Every row comes from one small tree of marks. Brackets hold a mark, then the marks that hang from it, in the order of their numbers. Every link used is in the known rows. Which tree was each row made from?
Known rows
[Q735 Q218]:  15   6 -10  -3   0   7 -13  11   4   3  -3   0  -1 -14  14 -11 -10  -5  25   9   2   6   1  14
[Q367 [Q865 [Q193 Q250 Q735]]]:   1  -8 -35 -13  13  10 -14  -3   3  14 -10 -15  -3 -13   6 -19  -2   0  21 -10  -9  -6  11  23
[Q250 [Q193 [Q617 [Q218 Q7] Q612] Q735 Q865]]:  13  12 -40 -21  22  10 -43 -23  24  51  15 -18   6 -38  16  -1 -23 -14  51  18 -39  17 -17  47
[Q617 [Q193 Q250 Q735] [Q218 Q7] Q612]:   4  16 -43 -23  14   2 -20   8  25  58  10 -26   9 -31  10 -20 -37  -3  55   7 -25  10 -23  55
[Q367 [Q617 Q612] Q865]:   8   9 -26 -13  -1   7 -11   7   7  25  10 -12  -8 -44 -25 -33 -23   2  26  -6  -2 -12   7  49
[Q218 Q7 [Q617 [Q193 Q250 Q735] Q367 Q612]]:   0  22 -40 -18  17  16 -14  18  35  53  31 -45 -15 -28   0   8 -20  14  26 -20 -53  14 -15  72
[Q617 Q193]:  13  -4  -4  -8   5   5   0   7   9   3 -14   1  -1 -15  11 -21 -30   2  28   3   6   6   5  30
[Q617 Q218]:  11   5 -11 -15  24   4  -2   2  15  25 -16   6   4 -28  10 -29 -32   1   6  21  19  -7  -7  36
[Q612 [Q617 Q193 Q367]]:  -4  -2 -14 -15  22  -9  -2  25  24   9 -18  -7   0  -6  -7   0 -25  13  10 -10  -7  -4  17  31
[Q218 [Q7 Q896] [Q617 Q612]]:  17  26 -20 -12   0  25   6  17  28  54  44  -7 -21 -42  14 -10 -19   5  38  -4 -59   7 -15  49
[Q617 [Q193 Q250 Q735 Q865] Q612]:  10   8 -43 -12  13   0 -22  -6   9  16  13 -20  12 -23  -2 -10 -32  -7  61 -11 -22  20  -2  44
[Q617 [Q193 Q250] Q218 Q367 Q612]:   5  15 -38 -30  38   1  -6  20  23  41 -10 -18  15 -36 -22 -26 -56  22  42   4  28  -5 -12  74
[Q617 [Q193 Q250 Q735 Q865] Q218 Q367]:   7  -4 -38 -30  39  -2 -13  -6  11  27 -12 -19  28 -10  -2  -5 -30  15  33   1   7   6  -1  62
[Q367 Q617 [Q865 [Q193 [Q735 Q218]]]]:  11 -13 -34  -7 -14   5 -17  -4  -7  23  -4 -14   9 -21   4 -22   6  -2  32  -8  -4 -14  19  25
[Q617 Q367]:   5   6 -15 -12  22  10  -4  14  10  12  -6  -9  -8  -3  -3  -3 -13  12  -6   1   8   3   3  41
[Q193 Q250 [Q617 [Q218 Q7] Q367] Q865]:   1  16 -17 -30  45  33 -32  -4  30  31   3 -29   5 -13  13  26 -12  13  21  17 -13   5 -13  48
[Q250 [Q193 [Q617 Q612] [Q735 Q218] Q865]]:  19   9 -39  -6  13   2 -48 -17   4  19  12  -7  12 -29   9   5 -18 -17  63   7 -35  24   0  31
[Q193 Q250]:   4   8 -10  -7  13  12  -5  11   7   4 -12  -7  -6 -14  10 -12 -14   0  24   0   2   5   2  19
[Q735 [Q218 Q7 [Q617 [Q367 Q865] Q612]]]:   9  23 -32 -19   3  25 -21  23  27  46  43 -35 -26 -40 -13   3  -6  19   6 -13 -43   3 -13  57
[Q612 [Q617 Q367]]:  -7   8 -15 -13  26  -8  -6  24  24   9 -14  -5 -10  -6  -9   6 -12   8 -10 -10 -11  -6  14  22
[Q218 [Q617 Q193]]:  17   2  -1  -6   9  12   9   8  23  14  -2  -1 -12 -36  14 -16 -34   8   6  -4 -12   4   5  41
[Q617 [Q193 Q250 Q735]]:   3  -1 -23 -11  15  -1 -11   4   7  13 -10 -12  10  -6  13 -11 -18  -2  38  -3 -16  11   2  34
[Q193 [Q735 [Q218 Q7 [Q617 Q367 Q612]]] Q865]:  14  23 -47 -10   5  17 -28   3  26  44  48 -39 -15 -26   5  26   0   2  13 -18 -60  23 -13  57
[Q250 [Q193 [Q735 Q218] Q865]]:  22 -14 -27  -8 -11   1 -28 -15 -14   2  -5  -3  10 -15  19  -8  -3 -13  54  -9 -14  22  10  11
[Q612 [Q617 [Q193 [Q735 Q218] Q865] Q367]]:   2  -7 -35 -15  13 -20 -25   8  13   7  -2 -13  21   4   0  21  -8   2  30 -19 -31  10  18  25

Write each row's tree
 17  -3 -11 -31  -3  25   1  22  15  46  32 -15  -1 -23   5   2  -3  35  43 -12 -49   2   0  55 : [Q735 [Q218 [Q7 Q896] [Q617 Q193 [Q367 Q865]]]]
  3  14 -34 -21  24   8 -14  17  12  27  13 -18 -12 -24 -31 -14 -24  15  -1  -4   0  -4  -2  58 : [Q617 [Q367 Q865] Q612]
 -2  29 -45 -15  52   9 -41  -7  22  25  19 -28   9 -11 -10  29 -13   0  20   2 -33  15  -6  59 : [Q193 Q250 [Q617 Q367 Q612] Q735 Q865]
  3  -1 -31  -4  12  10  -8   0   5  13 -16 -13  -2  -7  20 -15  -8  -5  28  -8  -3   0   4  17 : [Q865 [Q193 Q250 Q735]]
  1  32 -32 -22  60   4 -22   7  34  48   1  -9   7 -35 -14  -3 -39  10  -3  32   7  -8 -17  74 : [Q193 [Q617 Q218 Q367 Q612]]
  5  25 -47  -1  25   9 -39   1  20  30   5 -20   9 -25  13   3 -13 -10  50   9 -25   2  -9  27 : [Q865 [Q193 Q250 [Q617 Q612] [Q735 Q218]]]
  2 -10 -29 -29  16  -3 -12  -4   6  38 -14 -12  26 -34  -8 -36 -26  10  41   4   5 -18   8  60 : [Q367 [Q617 [Q193 Q250 Q735] Q218] Q865]
  7  17 -25  -2  10   8 -14   3  16  21  10 -12  -2 -28  19   3   0  -3  12  -4 -38   8  -3  29 : [Q193 Q250 [Q735 [Q218 Q617]]]
 -1  21 -48  -6  44   7 -26   0  26  40   6 -21   1 -12  -4   9 -15   0   4   9 -19  -1  -5  58 : [Q865 [Q193 [Q617 Q367 Q612] Q735]]
 -5   1 -31 -11  17 -25 -22  21  18  19 -10 -10  14   5  -1  13  -9   3  19 -11 -29   3  12  28 : [Q612 [Q617 [Q193 [Q735 Q218]] Q367]]
 14  -6 -26 -14 -15  15 -32  -3   5  11  14 -31  11   1  30  13   0  -7  72 -13 -40  28  -3  16 : [Q617 [Q193 Q250 [Q735 [Q218 Q7]] Q865]]
 17   0 -12 -28   8  37   7  11  18  32  28 -24  -1 -18  14  13 -14  32  60 -24 -44  15   3  55 : [Q218 [Q7 Q896] [Q617 [Q193 Q250 Q865] Q367]]
 -1   9 -26  -2  34  16 -25  -8  19  18 -13 -14   3  -7  26   8  -2  -8  23  10 -19   2   3  22 : [Q865 [Q193 Q250 Q617 Q735]]
 22  15 -29  -9   0  21 -11   6  18  12  20 -18   2 -53   0  -8 -40   7  60 -18 -19  13   0  40 : [Q735 [Q218 [Q617 [Q193 Q250 Q865] Q612]]]
  6  29 -41  -6  28   8 -50 -12  17  18  23 -18  17 -21   9  20 -11 -15  49   9 -43  18  -8  34 : [Q193 Q250 [Q617 Q612] [Q735 Q218] Q865]
  5   2 -24  -9   4  21 -44  -7  18  33  12 -23  -4  -7  30  15  19  -9  25  11 -46   2  -3  15 : [Q367 [Q865 [Q193 Q617 [Q735 [Q218 Q7]]]]]
 -3  -1 -19 -26  36 -14  -1  23  31  29 -26  -2  13 -21 -10 -12 -42  16   7   4  14 -16   7  44 : [Q612 [Q617 Q193 Q218 Q367]]
  9   8 -18 -15  17  16  -8  15  15  20  10 -12 -13 -31 -11   1  -4  21 -19  -7 -15  -7   5  48 : [Q735 [Q218 [Q617 [Q367 Q865]]]]
  7  30 -43  -9   7  11 -23  17  30  53  44 -37 -18 -27   4  16   1   4   4  -9 -61  14 -20  59 : [Q193 [Q735 [Q218 Q7 [Q617 Q367 Q612]]]]
  1  -6 -18 -31  18   3 -14  12  31  29  -5 -20   6 -15   5   7 -29  13  26  -8 -12   1   4  35 : [Q612 [Q617 [Q193 Q865] [Q218 Q7] Q367]]
  9  11 -28 -17  21   3  -6  22  17  26   3 -15  -1 -21 -17 -15 -42  15  27  -4   9   6  -4  63 : [Q617 Q193 Q367 Q612]
 -4  34 -29 -14  50  16 -27  14  28  27   8 -22  -2 -18 -14  12 -24  10  16  11 -13   4 -10  56 : [Q193 Q250 [Q617 Q367 Q612]]
 11  22 -27 -18  11  12 -14   9  27  50  14 -17 -10 -42   8 -24 -33  -4  26  16  -6   1 -24  45 : [Q617 [Q218 Q7] Q612]
  9  -8 -24 -12  12   4 -16  -9   2   3  -5 -14  13  -7  13  -2 -18  -5  47 -10 -18  19   9  30 : [Q617 [Q193 Q250 Q735 Q865]]
